Each row was made from one small tree. The marks that hang from a mark follow it in brackets, in alphabetical order. Every link used is in the known rows. Write each row's tree.
Known rows
zulome(gobub(fusa) mumet(gedi)): -3.77  1.18  0.22  -2.17  -0.60  -1.79  -0.35  -2.16  -0.43  -0.60  1.59  0.66  2.80  -2.78  1.19  1.58  -0.29  -1.22  -1.87  1.19
gobub(fusa namu zulome(mumet(gedi))): -3.33  0.34  1.21  -1.58  0.45  -1.59  1.35  -0.51  -1.91  -1.78  1.73  0.36  2.97  -1.82  1.44  -1.48  -0.69  -3.71  -1.71  4.39
zulome(mumet(gedi(gobub(fusa namu)))): -3.36  -0.07  2.03  -1.76  0.48  -2.54  -0.34  -2.41  -2.30  0.54  3.40  1.43  2.60  -1.76  0.38  2.18  -1.48  -3.44  -0.48  4.11
namu(mumet(gedi(gobub) zulome)): -1.34  -2.77  -0.75  0.29  -0.93  1.42  0.34  -5.33  0.32  0.53  4.16  2.35  0.93  -1.01  -2.06  1.63  -1.84  2.37  -0.46  0.79
gobub(fusa): -0.66  0.60  0.43  -2.99  0.23  -0.58  0.63  0.17  -0.70  0.03  0.26  1.03  1.49  -0.35  0.10  0.30  -0.60  -1.49  -0.52  1.08
fusa(gobub(namu zulome(mumet))): -0.69  -1.09  1.49  2.20  -0.84  -1.10  0.18  0.76  -1.86  -0.02  2.12  -1.77  1.41  0.45  1.04  -4.26  -0.56  -3.74  0.36  4.07
gedi(gobub(zulome)): -0.36  -2.54  1.39  2.59  -0.97  -0.06  -0.34  0.04  0.00  0.54  1.42  -0.11  1.40  -0.19  -0.64  -1.10  -1.35  -0.14  1.64  1.28
sokug(mumet(gedi namu zulome(gobub))): -2.71  0.03  -1.28  -0.91  0.39  0.72  -0.79  -5.60  -1.62  -2.95  4.72  4.22  2.73  -0.34  -2.70  2.96  -0.33  2.53  -1.22  -3.47
fusa(gobub(namu(mumet(gedi)) zulome)): 0.80  -2.33  0.16  1.44  -0.84  1.10  1.42  -2.32  -0.54  -0.11  2.61  -0.83  1.73  -1.50  -1.07  -5.03  -2.34  -0.21  -0.52  4.27
gedi(mumet): -0.07  2.20  0.99  -0.17  -1.00  -0.81  -0.65  -0.32  -1.00  0.19  0.88  -0.85  -0.75  1.03  0.36  0.49  0.08  -0.02  0.26  -0.48
mumet(namu zulome): -0.55  -0.56  -0.79  -1.11  1.35  0.55  -0.35  -3.41  -0.98  -1.46  3.17  2.67  -0.49  2.02  -2.50  1.62  -0.22  0.49  -0.88  -1.96
mumet(gedi(gobub(fusa)) namu zulome): -2.19  -1.66  -0.30  -4.06  1.33  -0.50  -0.78  -7.14  -1.99  -0.46  6.11  4.67  1.68  0.43  -4.18  4.62  -2.15  -0.36  -0.35  -0.39
mumet(gedi): -0.87  -0.06  -1.06  -1.13  0.22  -0.04  0.00  -2.90  -0.05  -0.47  1.05  0.47  0.06  -1.27  -0.76  1.30  -0.14  0.80  -0.42  0.09
mumet(gedi zulome(gobub(fusa))): -2.24  0.47  -1.13  -2.86  0.62  -0.08  1.07  -4.53  0.05  -1.57  2.90  4.21  2.41  -2.47  -1.58  3.40  -0.97  0.74  -1.85  0.52
mumet(gedi namu zulome(gobub(fusa))): -2.31  0.27  -1.09  -3.56  1.56  -0.17  -0.10  -6.20  -0.75  -2.13  4.43  4.76  2.06  -1.02  -3.22  3.66  -1.44  0.93  -2.06  -1.21
namu(mumet(gedi(gobub(fusa)) zulome)): -1.93  -2.24  -0.25  -2.64  -0.66  0.88  0.95  -5.14  -0.45  0.65  4.40  3.25  2.47  -1.36  -2.03  1.92  -2.47  0.79  -1.12  1.85
namu(mumet): 0.24  -0.79  0.20  0.70  -0.97  1.26  0.49  0.34  0.72  0.48  -0.14  -0.85  0.44  -0.32  0.52  -2.40  -0.65  1.31  -1.02  0.56
zulome(gobub(fusa namu) mumet): -2.54  1.87  2.36  -0.04  0.42  -2.23  0.24  1.39  -1.10  -0.74  0.70  1.04  2.82  -1.96  1.97  -0.07  -0.64  -2.95  -1.60  3.30
fusa(gobub): 1.31  -1.02  -0.20  -0.40  -0.78  -0.15  -0.59  -1.50  -0.70  1.39  1.73  -0.59  0.08  0.64  -1.12  -1.24  -0.61  -0.85  0.99  0.76
gedi(gobub): -0.23  -1.52  1.14  1.23  -0.45  -0.45  -0.95  -1.00  -0.12  1.40  1.54  0.48  0.52  -0.10  -0.93  1.33  -1.03  0.11  1.50  0.50
namu(mumet(gedi zulome(gobub))): -1.44  -0.93  -1.40  0.84  -0.66  1.73  0.91  -4.45  1.46  -1.20  2.49  2.34  1.38  -2.44  -1.26  0.68  -1.24  3.53  -2.24  0.00
sokug(mumet(gedi namu zulome)): -2.44  -0.31  -1.69  -2.64  0.71  0.93  -0.28  -5.73  -2.66  -2.67  4.76  3.56  1.78  1.14  -2.60  2.64  0.05  1.24  -1.00  -3.20
mumet(gedi namu zulome): -1.30  -0.72  -1.87  -2.32  1.63  0.56  -0.39  -6.39  -1.08  -1.95  4.22  3.15  -0.38  0.85  -3.29  2.96  -0.48  1.14  -1.33  -1.96

Which tree is each row?
-2.75  0.30  -1.47  -0.28  -0.45  0.83  0.40  -4.10  -0.82  -2.41  3.20  3.67  3.04  -1.78  -1.13  2.70  0.17  2.44  -1.01  -1.82
sokug(mumet(gedi zulome(gobub)))
-1.54  2.43  0.98  -2.48  0.39  -0.94  -0.76  -3.62  -1.65  -1.40  4.14  3.45  1.15  1.33  -2.19  2.84  -1.21  0.14  -1.44  -1.73
gedi(mumet(namu zulome(gobub(fusa))))
-0.42  -0.61  2.35  1.81  -0.99  -0.94  -2.02  -1.81  -1.62  0.23  3.86  -0.43  0.29  2.29  -1.90  -0.38  -1.82  -0.02  1.59  -0.91
gedi(gobub(zulome) mumet(namu))
-1.29  0.49  0.93  -0.86  0.43  0.09  1.33  -1.71  0.17  -0.82  1.17  2.06  3.15  -3.78  -0.16  -0.64  -2.45  0.67  -2.44  3.60
zulome(gobub(fusa namu(mumet(gedi))))
-0.54  1.45  1.92  -0.36  1.22  -1.12  0.85  0.85  -0.56  -0.91  0.24  2.46  2.59  -2.34  0.03  0.45  -1.53  -1.29  -1.10  2.84
zulome(gobub(fusa namu))
-1.37  0.29  -0.08  -2.49  1.28  -0.11  -0.19  -3.19  -0.65  -1.60  3.31  4.29  1.98  0.24  -2.50  2.31  -1.29  0.12  -1.66  -1.25
mumet(namu zulome(gobub(fusa)))
-1.21  3.19  2.02  -0.89  0.70  -1.35  0.97  -1.33  -1.76  -1.55  2.80  3.76  1.71  -0.63  -0.65  2.31  -1.18  -1.05  -1.46  2.10
gedi(mumet(zulome(gobub(fusa namu))))
-1.33  0.57  1.70  -3.02  0.25  -1.35  -1.37  -4.62  -2.81  0.29  5.84  3.35  0.73  2.72  -3.07  3.79  -1.92  -1.11  0.26  -0.83
gedi(gobub(fusa) mumet(namu zulome))
-1.02  -1.84  0.09  -0.61  0.61  -0.62  -2.08  -5.48  -0.90  0.27  4.12  1.37  0.29  0.18  -3.18  2.88  -1.79  0.96  0.72  -1.13
mumet(gedi(gobub) namu)
1.74  -1.27  0.93  1.26  -0.62  0.71  0.57  -0.46  -0.71  1.25  1.66  -0.70  0.80  -0.03  -0.64  -3.88  -1.86  -0.73  -0.25  3.57
fusa(gobub(namu(mumet)))
-3.81  1.00  0.31  -2.73  0.29  -1.83  -1.55  -3.76  -1.14  -1.06  3.10  1.15  2.46  -1.32  -0.34  1.90  -0.82  -1.02  -2.02  -0.51
zulome(gobub(fusa) mumet(gedi namu))
-0.77  -0.32  -0.40  0.62  1.00  0.43  -0.86  -3.37  0.02  -1.72  3.10  3.35  0.45  0.58  -2.59  2.02  -0.72  1.67  -1.05  -2.31
mumet(namu zulome(gobub))
-2.82  -1.59  0.90  -1.94  -1.33  -0.20  0.40  -2.00  -2.32  -0.60  3.30  1.75  5.18  -1.48  -0.67  0.18  -1.68  -0.77  0.85  1.11
sokug(mumet(gedi(gobub(fusa zulome))))
-1.53  -0.17  -0.21  -2.94  1.16  0.87  2.63  -3.56  -1.09  -1.39  3.03  3.64  2.09  -1.59  -1.13  0.38  -1.85  -0.31  -2.90  3.62
gobub(fusa namu(mumet(gedi zulome)))
-3.13  0.58  -0.23  0.91  -1.02  -1.19  -0.99  -2.28  0.36  -0.60  1.29  -0.23  1.36  -2.40  1.11  1.21  0.24  0.34  -1.17  0.18
zulome(gobub mumet(gedi))
-1.04  1.04  1.04  -0.88  1.63  -0.50  1.58  -1.02  -0.78  -1.74  1.96  4.70  2.50  -1.66  -0.96  1.87  -1.21  -1.03  -1.71  2.49
mumet(zulome(gobub(fusa namu)))
-3.65  -0.61  0.96  -2.58  -0.75  -2.04  -0.97  -3.10  -1.53  1.19  3.26  0.58  2.45  -1.35  0.26  2.45  -1.08  -2.37  -0.10  1.99
zulome(mumet(gedi(gobub(fusa))))
-0.25  0.43  2.12  0.52  -0.60  -1.48  -2.72  -2.84  -1.92  1.06  3.94  0.14  -0.54  2.49  -2.09  2.00  -1.48  0.29  1.38  -1.72
gedi(gobub mumet(namu))
-1.53  -2.01  -0.91  -0.43  0.17  0.10  -0.18  -5.71  -0.45  0.10  4.33  3.14  0.45  -0.73  -2.60  4.02  -1.06  1.07  0.37  0.25
mumet(gedi(gobub) zulome)
-1.58  -0.25  -0.60  -1.52  0.50  0.99  -0.41  -2.74  -2.52  -2.11  3.71  3.16  1.70  2.49  -1.99  1.32  0.30  0.49  -0.56  -3.28
sokug(mumet(namu zulome))
-0.42  0.63  2.08  0.33  0.23  0.11  1.33  1.20  0.21  -0.39  0.07  1.62  3.10  -2.64  0.54  -1.97  -2.33  -0.08  -2.09  3.45
zulome(gobub(fusa namu(mumet)))
-1.76  -2.28  0.86  -2.25  0.50  -0.70  -0.91  -4.25  -1.46  -0.40  4.29  1.88  2.69  -0.35  -2.82  0.83  -2.59  -0.86  0.45  0.54
mumet(gedi(gobub(fusa zulome)) namu)
-2.59  -1.90  -0.62  -1.46  0.24  0.40  -1.38  -6.68  -2.85  -1.22  6.35  4.00  2.27  1.03  -3.61  3.96  -1.07  1.29  0.42  -2.72
sokug(mumet(gedi(gobub) namu zulome))
-1.57  0.78  0.77  1.79  0.47  0.40  1.06  -0.54  -1.64  -2.49  2.20  4.06  3.09  -1.02  -0.42  1.14  -0.23  0.62  -0.86  0.28
sokug(mumet(zulome(gobub(namu))))
-1.23  -1.24  -1.83  -0.92  -0.28  1.95  1.40  -4.43  0.48  -0.80  2.70  1.84  0.51  -0.95  -1.22  0.30  -0.82  2.22  -1.99  0.40
namu(mumet(gedi zulome))
